Each row was made from one small tree. Brackets hold a mark, then the marks that hang from it, in the order of their numbers. Every link used is in the known rows. Write each row's tree.
In the rows, zero is written as 128.
Known rows:
(Q251 Q591 (Q695 Q147) Q862 Q977): [132 166 150 167 121 150 150 176 114 115 167 131 115 133 116 194  51 155
 151 114 127]
(Q463 (Q591 (Q553 (Q695 (Q147 Q251))))): [123 150 147 139 128  92 150 156 143 121 102 107 132 106 125 142  74 144
 145 120 126]
(Q591 (Q553 Q695)): [128 153 149 114 128 100 143 138 139 119 100 112 136 118 143 151  75 139
 137 129 114]
(Q695 (Q147 (Q251 Q335 Q591 Q862) Q553)): [150 146 132 167  97 136 146 189 140 134 153 140 103 120 115 161  90 154
 165 133 129]
(Q335 (Q695 (Q147 (Q251 Q977) Q591))): [136 166 117 137 110 117 139 143 140 129 122 131 123 120 111 134 115 156
 131 118 125]
(Q335 (Q695 (Q147 (Q251 Q977) Q553 Q591))): [140 159 109 143  99 126 136 152 140 134 117 136 123 118 105 125 116 161
 137 124 127]
(Q695 (Q147 (Q251 Q977) Q591)): [136 165 118 153 116 126 136 158 134 124 147 123 121 121 101 135  89 145
 143 125 126]
(Q251 Q335 (Q591 Q553) Q695 Q862 Q977): [141 196 156 164 124 143 156 221 118 109 160 120 116 136 170 252  61 145
 178 109 120]
(Q553 (Q695 (Q147 (Q251 Q862 Q977)))): [133 171 154 138 111 101 147 156 138 120 120 121 106 117 106 156  45 157
 146 133 130]
(Q147 (Q251 Q862) Q553 Q695): [157 169 157 156 102 127 148 181 147 127 142 129 101 111 115 143  81 147
 152 147 125]
(Q591 (Q553 (Q695 (Q147 (Q251 Q335 Q977))))): [131 174 133 136 119 101 150 181 139 118 123 112 116 115 139 190  56 152
 153 127 121]
(Q463 (Q591 Q553)): [135 156 142 135 136 109 140 143 136 123 110 110 144 114 140 145 105 130
 140 118 122]
(Q591 (Q553 (Q695 (Q147 (Q251 Q862))))): [131 160 159 133 118  88 153 150 149 126 112 121 121 117 131 158  41 149
 144 129 115]
(Q251 (Q553 Q695) Q591 Q977): [129 142 140 145 111 143 133 166 121 114 133 113 124 135 119 157  63 148
 164 121 134]
(Q147 (Q251 Q977) (Q591 Q553) Q695): [138 200 140 156 125 122 147 191 137 110 153 106 125 122 128 179  74 133
 158 120 115]
(Q591 (Q553 (Q695 Q147))): [122 141 138 122 126 102 146 136 137 124 113 116 134 117 128 148  62 145
 131 127 115]
(Q591 (Q553 (Q695 (Q147 (Q251 Q977))))): [128 167 137 134 123  96 146 153 142 119 115 111 126 116 124 166  41 151
 143 128 118]
(Q695 (Q147 (Q251 Q862 Q977) Q553 Q591)): [144 172 130 165 101 130 138 175 135 131 146 134 115 123  98 140  72 151
 159 129 128]
(Q147 Q251 (Q553 Q695) Q591): [136 148 140 135 100 117 137 176 141 121 107 118 124 114 113 112 107 142
 160 138 129]
(Q695 (Q147 Q553)): [140 123 113 140 110 136 133 135 133 137 136 136 125 114 102 110  99 150
 126 140 126]
(Q695 (Q147 (Q251 Q335 Q977) Q553 Q591)): [143 164 106 162 100 140 137 200 131 128 153 128 111 118 110 153 104 150
 163 131 131]
(Q553 (Q695 (Q147 Q251))): [128 138 141 127 114 103 145 143 142 123 113 120 114 110 107 123  75 153
 132 138 128]
(Q553 Q695): [128 145 149 113 120 111 139 137 132 117 104 116 125 116 122 129  94 143
 133 136 127]

Which tree is each row?
[153 175 152 171 104 144 145 196 132 118 143 128 109 123 124 177  68 155
 171 132 130]	(Q147 (Q251 Q591 Q695 Q862 Q977) Q553)
[123 154 154 127 134  99 145 150 135 116  95 104 142 112 138 149  91 135
 146 118 125]	(Q463 (Q591 (Q553 Q695)))
[142 150 143 162 109 148 148 175 118 128 158 134 106 129 131 160  36 156
 144 126 131]	(Q251 Q553 (Q695 Q147) Q862 Q977)
[127 175 154 144 111 108 146 172 133 117 126 119 113 122 104 152  55 151
 156 124 130]	(Q553 (Q695 (Q147 (Q251 Q862 Q977) Q591)))
[153 169 157 168 101 141 155 227 137 123 169 125  94 125 142 163  96 134
 176 127 128]	(Q147 (Q251 Q335 Q553 Q862) Q591 Q695)
[147 165 133 139 114 114 149 171 152 125 119 125 120 121 158 183 125 147
 156 118 116]	(Q147 (Q251 (Q335 Q695) (Q591 Q553)))
[150 164 163 151 115 119 144 150 147 125 134 128 113 126 122 153  89 141
 157 129 123]	(Q147 (Q251 Q591 Q862))
[137 104 124 146 113 152 146 155 123 132 153 132 117 118 131 117  78 149
 125 132 127]	(Q251 Q553 (Q695 Q147))
[138 188 166 140 113  97 156 206 145 118 121 116 115 124 158 188  81 135
 179 121 118]	(Q147 (Q251 Q335 Q862) (Q591 (Q553 Q695)))
[138 142 106 134 101 138 140 174 130 135 129 139 119 119 131 142 150 154
 139 123 127]	(Q251 (Q335 (Q695 (Q147 Q553 Q591))))
[144 204 148 147 116 123 149 185 132 120 131 128 120 138 162 238  90 153
 170 104 119]	(Q251 (Q335 Q695) (Q591 Q553) Q862 Q977)
[161 201 147 166  99 136 149 227 136 119 157 125  87 115 128 196  79 152
 173 143 132]	(Q147 (Q251 Q335 Q862 Q977) Q553 Q695)
[155 157 130 147 108 127 132 154 141 128 131 121 112 121 126 132  78 144
 149 139 129]	(Q147 (Q251 Q553 Q977))
[140 129 111 126 104 126 136 123 139 141 110 142 125 113 111 110 124 162
 115 132 124]	(Q335 (Q695 (Q147 Q553)))
[123 130 129 153 109 145 136 162 119 119 145 119 121 134 106 153  51 156
 156 118 135]	(Q251 (Q553 (Q695 Q147)) Q591 Q977)
[155 159 159 174 102 147 157 217 139 122 175 126  90 127 140 184  82 142
 176 129 129]	(Q147 (Q251 Q335 Q553 Q591 Q862) Q695)
[144 132 138 151 108 142 145 182 134 125 142 122 120 121 140 114 102 135
 152 129 126]	(Q147 (Q251 Q553 Q695) Q591)
[131 184 147 159 125 133 153 183 117 118 157 125 125 130 135 191  42 146
 150 111 118]	(Q251 (Q695 (Q147 (Q591 Q553))) Q862 Q977)
[116 135 136 126 117 120 142 149 126 120 124 120 130 120 105 122  90 143
 136 124 127]	(Q553 (Q695 (Q147 Q591)))
[143 157 156 168 112 160 145 187 116 118 161 127 114 139 140 182  51 148
 165 117 131]	(Q251 Q553 Q591 Q695 Q862 Q977)
[143 148 114 164 105 139 134 161 136 128 147 130 118 120  92 145  80 157
 151 133 129]	(Q695 (Q147 (Q251 Q591 Q977) Q553))
[156 170 154 173  98 146 154 223 140 121 164 129  94 119 127 188  96 147
 178 136 129]	(Q147 (Q251 Q335 Q591 Q862) Q553 Q695)
[138 140 131 160 115 167 140 180 114 116 159 120 122 134 135 166  73 147
 155 119 131]	(Q251 Q553 Q591 Q695 Q977)
[134 133 110 131 104 132 136 136 134 137 117 140 132 119 109 107 134 155
 125 123 124]	(Q335 (Q695 (Q147 Q553 Q591)))
[127 156 143 142 124  96 153 184 140 119 109 107 124 106 139 166  87 144
 156 120 129]	(Q463 (Q591 (Q553 (Q695 (Q147 (Q251 Q335))))))
